Known rows, with every way that one mark hangs from another
J_100{J_251{J_812{J_466}} J_983{J_683}}: [ 0.42 -0.09  0.16 -0.09 -0.16  0.22  0.04 -0.21 -0.58  0.30 -0.25 -0.28
  0.02  0.42  0.16 -0.33 -0.04  0.35 -0.13]
J_251{J_812}: [-0.02  0.04 -0.13  0.02 -0.25  0.04  0.12 -0.17 -0.20 -0.08  0.07  0.01
  0.05  0.40 -0.01 -0.41  0.14  0.26  0.09]
J_683{J_466}: [ 0.13  0.04 -0.01 -0.06 -0.22  0.07 -0.14 -0.13 -0.12  0.04 -0.13  0.17
  0.22  0.08  0.06 -0.29  0.04 -0.09  0.00]
J_263{J_466{J_812{J_251}}}: [ 0.10 -0.09 -0.25  0.09  0.02  0.10 -0.05  0.05 -0.38 -0.09 -0.25  0.05
 -0.01  0.06 -0.21 -0.19  0.15  0.38  0.02]
J_263{J_466{J_812}}: [ 0.17 -0.08 -0.17  0.03 -0.02 -0.14 -0.08  0.10 -0.27 -0.03 -0.29  0.16
  0.05  0.19 -0.22 -0.10  0.11  0.32 -0.01]
J_983{J_100 J_683{J_466{J_812}}}: [ 0.20  0.06  0.15 -0.27 -0.10  0.10 -0.26  0.12 -0.26 -0.02 -0.36  0.45
  0.23  0.00  0.03  0.07 -0.01  0.18 -0.18]
J_812{J_251 J_466}: [ 0.04 -0.02 -0.08  0.08 -0.05  0.35 -0.01 -0.16 -0.36 -0.01 -0.16 -0.09
  0.05  0.06  0.14 -0.41  0.24  0.21 -0.07]
J_683{J_251{J_100{J_983} J_812}}: [ 0.09  0.12 -0.13 -0.10 -0.46  0.08 -0.15 -0.17 -0.35  0.38  0.14 -0.29
 -0.06  0.06 -0.04 -0.76  0.12  0.14  0.10]
J_683{J_251{J_100 J_812} J_466}: [ 0.04  0.37 -0.13 -0.04 -0.41  0.20 -0.18 -0.17 -0.02  0.32  0.07 -0.24
  0.10  0.25  0.03 -0.60  0.11 -0.27  0.19]
J_812{J_251{J_100} J_466}: [ 0.04  0.18 -0.09  0.02 -0.09  0.27 -0.14 -0.17 -0.37  0.28 -0.25 -0.26
 -0.05 -0.11  0.18 -0.47  0.29  0.25 -0.02]
J_812{J_251}: [ 0.03 -0.06 -0.18  0.05 -0.16  0.17  0.07 -0.10 -0.37 -0.15 -0.04 -0.04
  0.04 -0.04 -0.04 -0.40  0.16  0.27  0.00]
J_983{J_100{J_251} J_683{J_466}}: [ 0.42  0.02  0.14 -0.23 -0.21  0.05 -0.03  0.02 -0.42 -0.09 -0.16  0.18
  0.09  0.12  0.05  0.03 -0.07  0.07 -0.16]
J_683{J_251{J_100{J_983}}}: [ 0.21  0.04 -0.09 -0.13 -0.40 -0.02 -0.25 -0.05 -0.42  0.36 -0.02 -0.23
 -0.02 -0.25 -0.04 -0.67  0.08  0.07 -0.02]
J_983{J_100{J_251} J_683{J_466{J_812}}}: [ 0.45  0.04  0.17 -0.19 -0.05  0.05 -0.19  0.14 -0.30  0.03 -0.43  0.25
  0.23  0.08  0.05  0.23 -0.03  0.12 -0.22]
J_683{J_251 J_466{J_812}}: [ 0.21  0.15 -0.05  0.02 -0.13  0.16 -0.30  0.10  0.05  0.14 -0.27  0.08
  0.39  0.05 -0.02 -0.25  0.08 -0.29 -0.04]
J_251{J_100 J_812{J_466}}: [-0.02  0.26 -0.04 -0.01 -0.18  0.14 -0.07 -0.25 -0.19  0.36 -0.14 -0.24
 -0.06  0.36  0.20 -0.48  0.27  0.25  0.07]
J_263{J_466}: [ 0.13 -0.11 -0.20  0.00 -0.20 -0.11  0.07 -0.01 -0.40 -0.14 -0.03  0.08
 -0.08  0.21 -0.20 -0.30  0.06  0.27  0.05]
J_983{J_100 J_683{J_466}}: [ 0.17  0.03  0.12 -0.29 -0.27  0.14 -0.10  0.00 -0.39 -0.14 -0.09  0.37
  0.10  0.04  0.02 -0.13 -0.05  0.13 -0.13]
J_683{J_251{J_100{J_983} J_812} J_466}: [ 0.11  0.21 -0.05 -0.14 -0.48  0.22 -0.31 -0.27 -0.19  0.51  0.10 -0.23
  0.06  0.07  0.07 -0.74  0.05 -0.18  0.12]

Rows
[ 0.32  0.13  0.18 -0.32 -0.17  0.03 -0.49 -0.05 -0.35  0.59 -0.56  0.00
  0.24 -0.27  0.07 -0.21 -0.09  0.20 -0.10] => J_251{J_100{J_983{J_683{J_466{J_812}}}}}
[ 0.42 -0.05  0.14 -0.16 -0.29  0.18 -0.04 -0.24 -0.43  0.25 -0.14 -0.16
  0.15  0.32  0.08 -0.29 -0.17  0.09 -0.03] => J_100{J_251{J_812} J_983{J_683{J_466}}}
[ 0.30 -0.10 -0.01 -0.20 -0.35  0.09 -0.04  0.06 -0.58  0.06 -0.08 -0.09
  0.14 -0.09 -0.14 -0.53 -0.14  0.14 -0.12] => J_100{J_983{J_683{J_251}}}
[ 0.12 -0.02 -0.07 -0.08 -0.11  0.08 -0.37 -0.09 -0.42  0.42 -0.34 -0.12
  0.04 -0.41  0.01 -0.39  0.20  0.45 -0.05] => J_466{J_812{J_251{J_100{J_983}}}}
[ 0.09 -0.05 -0.10 -0.13 -0.29  0.12 -0.21 -0.22 -0.54  0.30 -0.09 -0.19
 -0.11 -0.38  0.01 -0.60  0.17  0.38  0.01] => J_812{J_251{J_100{J_983}}}
[ 0.13  0.42 -0.04 -0.15 -0.41  0.22 -0.11 -0.09 -0.21  0.32 -0.05 -0.30
  0.13  0.26 -0.02 -0.54 -0.06 -0.16  0.14] => J_983{J_683{J_251{J_100 J_812} J_466}}
[ 0.17 -0.08 -0.18 -0.07 -0.10  0.03 -0.32 -0.06 -0.55  0.37 -0.27 -0.11
 -0.15 -0.28 -0.16 -0.38  0.15  0.50  0.01] => J_263{J_466{J_812{J_251{J_100{J_983}}}}}
[ 0.30  0.05  0.13 -0.10 -0.13  0.22  0.16 -0.08 -0.50 -0.04 -0.11 -0.01
 -0.09  0.56  0.15 -0.11  0.10  0.39 -0.15] => J_983{J_100{J_251{J_812{J_466}}} J_683}
[ 0.04  0.33 -0.11  0.04 -0.26  0.24 -0.08 -0.14 -0.18  0.36 -0.01 -0.36
 -0.02  0.37  0.12 -0.64  0.24 -0.01  0.08] => J_683{J_251{J_100 J_812{J_466}}}
[ 0.24 -0.09  0.10 -0.18 -0.09  0.33 -0.35 -0.08 -0.44  0.24 -0.43  0.07
  0.28 -0.24  0.02 -0.24 -0.08  0.20 -0.13] => J_100{J_983{J_683{J_466{J_812{J_251}}}}}
[ 0.06  0.05 -0.06 -0.14 -0.37 -0.03 -0.15 -0.27 -0.38  0.37  0.01 -0.15
 -0.12  0.06  0.03 -0.60  0.13  0.40  0.09] => J_251{J_100{J_983} J_812}
[ 0.33 -0.13  0.09  0.03 -0.14  0.21 -0.01 -0.30 -0.39  0.31 -0.12 -0.22
 -0.03  0.43  0.23 -0.39  0.14  0.25 -0.08] => J_100{J_251{J_812{J_466}} J_983}
[ 0.01  0.29 -0.21  0.00 -0.37  0.06 -0.01 -0.09 -0.17  0.21  0.11 -0.31
 -0.01  0.24 -0.05 -0.63  0.18  0.05  0.16] => J_683{J_251{J_100 J_812}}
[ 0.06  0.23 -0.09 -0.03 -0.05  0.20 -0.39 -0.08 -0.10  0.37 -0.41 -0.06
  0.20 -0.23  0.09 -0.23  0.20  0.06  0.04] => J_683{J_466{J_812{J_251{J_100}}}}
[ 0.21  0.01  0.05  0.01 -0.13  0.20  0.09 -0.14 -0.31 -0.02  0.02  0.04
 -0.12  0.55  0.21 -0.17  0.25  0.28 -0.11] => J_983{J_100{J_251{J_812{J_466}}}}
[ 0.21  0.04  0.00 -0.21 -0.12  0.11 -0.30 -0.03 -0.60  0.40 -0.48 -0.17
  0.06 -0.41 -0.05 -0.32  0.04  0.55 -0.09] => J_466{J_812{J_251{J_100{J_983{J_683}}}}}
[ 0.19 -0.04 -0.04 -0.14 -0.41  0.18  0.05 -0.09 -0.51  0.09  0.08 -0.16
  0.08  0.23 -0.11 -0.64 -0.11  0.20 -0.01] => J_100{J_983{J_683{J_251{J_812}}}}
[ 0.04  0.14 -0.10  0.12 -0.22  0.32  0.04 -0.13 -0.16  0.09  0.06 -0.19
  0.07  0.52  0.09 -0.58  0.18 -0.04  0.02] => J_683{J_251{J_812{J_466}}}
[ 0.04  0.16 -0.16  0.01 -0.04  0.07 -0.23  0.00 -0.28  0.23 -0.37 -0.13
  0.08 -0.23 -0.03 -0.27  0.26  0.37  0.00] => J_466{J_812{J_251{J_100}}}
[ 0.19 -0.01 -0.03 -0.24 -0.29  0.13 -0.15 -0.13 -0.75  0.27 -0.22 -0.26
 -0.06 -0.39 -0.04 -0.53 -0.02  0.50 -0.04] => J_812{J_251{J_100{J_983{J_683}}}}
[ 0.19  0.33 -0.05 -0.05 -0.17  0.07 -0.42  0.08  0.03  0.42 -0.34 -0.10
  0.29 -0.09  0.01 -0.30  0.12 -0.24  0.01] => J_683{J_251{J_100} J_466{J_812}}
[ 0.11  0.14 -0.02 -0.05 -0.34  0.27 -0.22 -0.23 -0.34  0.54  0.01 -0.36
 -0.08  0.20  0.14 -0.77  0.18  0.09  0.02] => J_683{J_251{J_100{J_983} J_812{J_466}}}
[ 0.25  0.34 -0.01 -0.19 -0.36  0.12 -0.20  0.03 -0.29  0.30 -0.22 -0.22
  0.19 -0.05 -0.04 -0.45 -0.09 -0.22  0.03] => J_983{J_683{J_251{J_100} J_466}}
[ 0.37  0.00  0.09 -0.19 -0.21  0.20 -0.36  0.08 -0.31  0.30 -0.38  0.05
  0.38 -0.11 -0.04 -0.31 -0.16 -0.10 -0.15] => J_100{J_983{J_683{J_251 J_466{J_812}}}}
[ 0.17  0.17  0.10 -0.31 -0.40  0.14 -0.25 -0.29 -0.41  0.49 -0.14 -0.13
  0.05  0.08  0.09 -0.52 -0.10  0.19  0.07] => J_251{J_100{J_983{J_683{J_466}}} J_812}
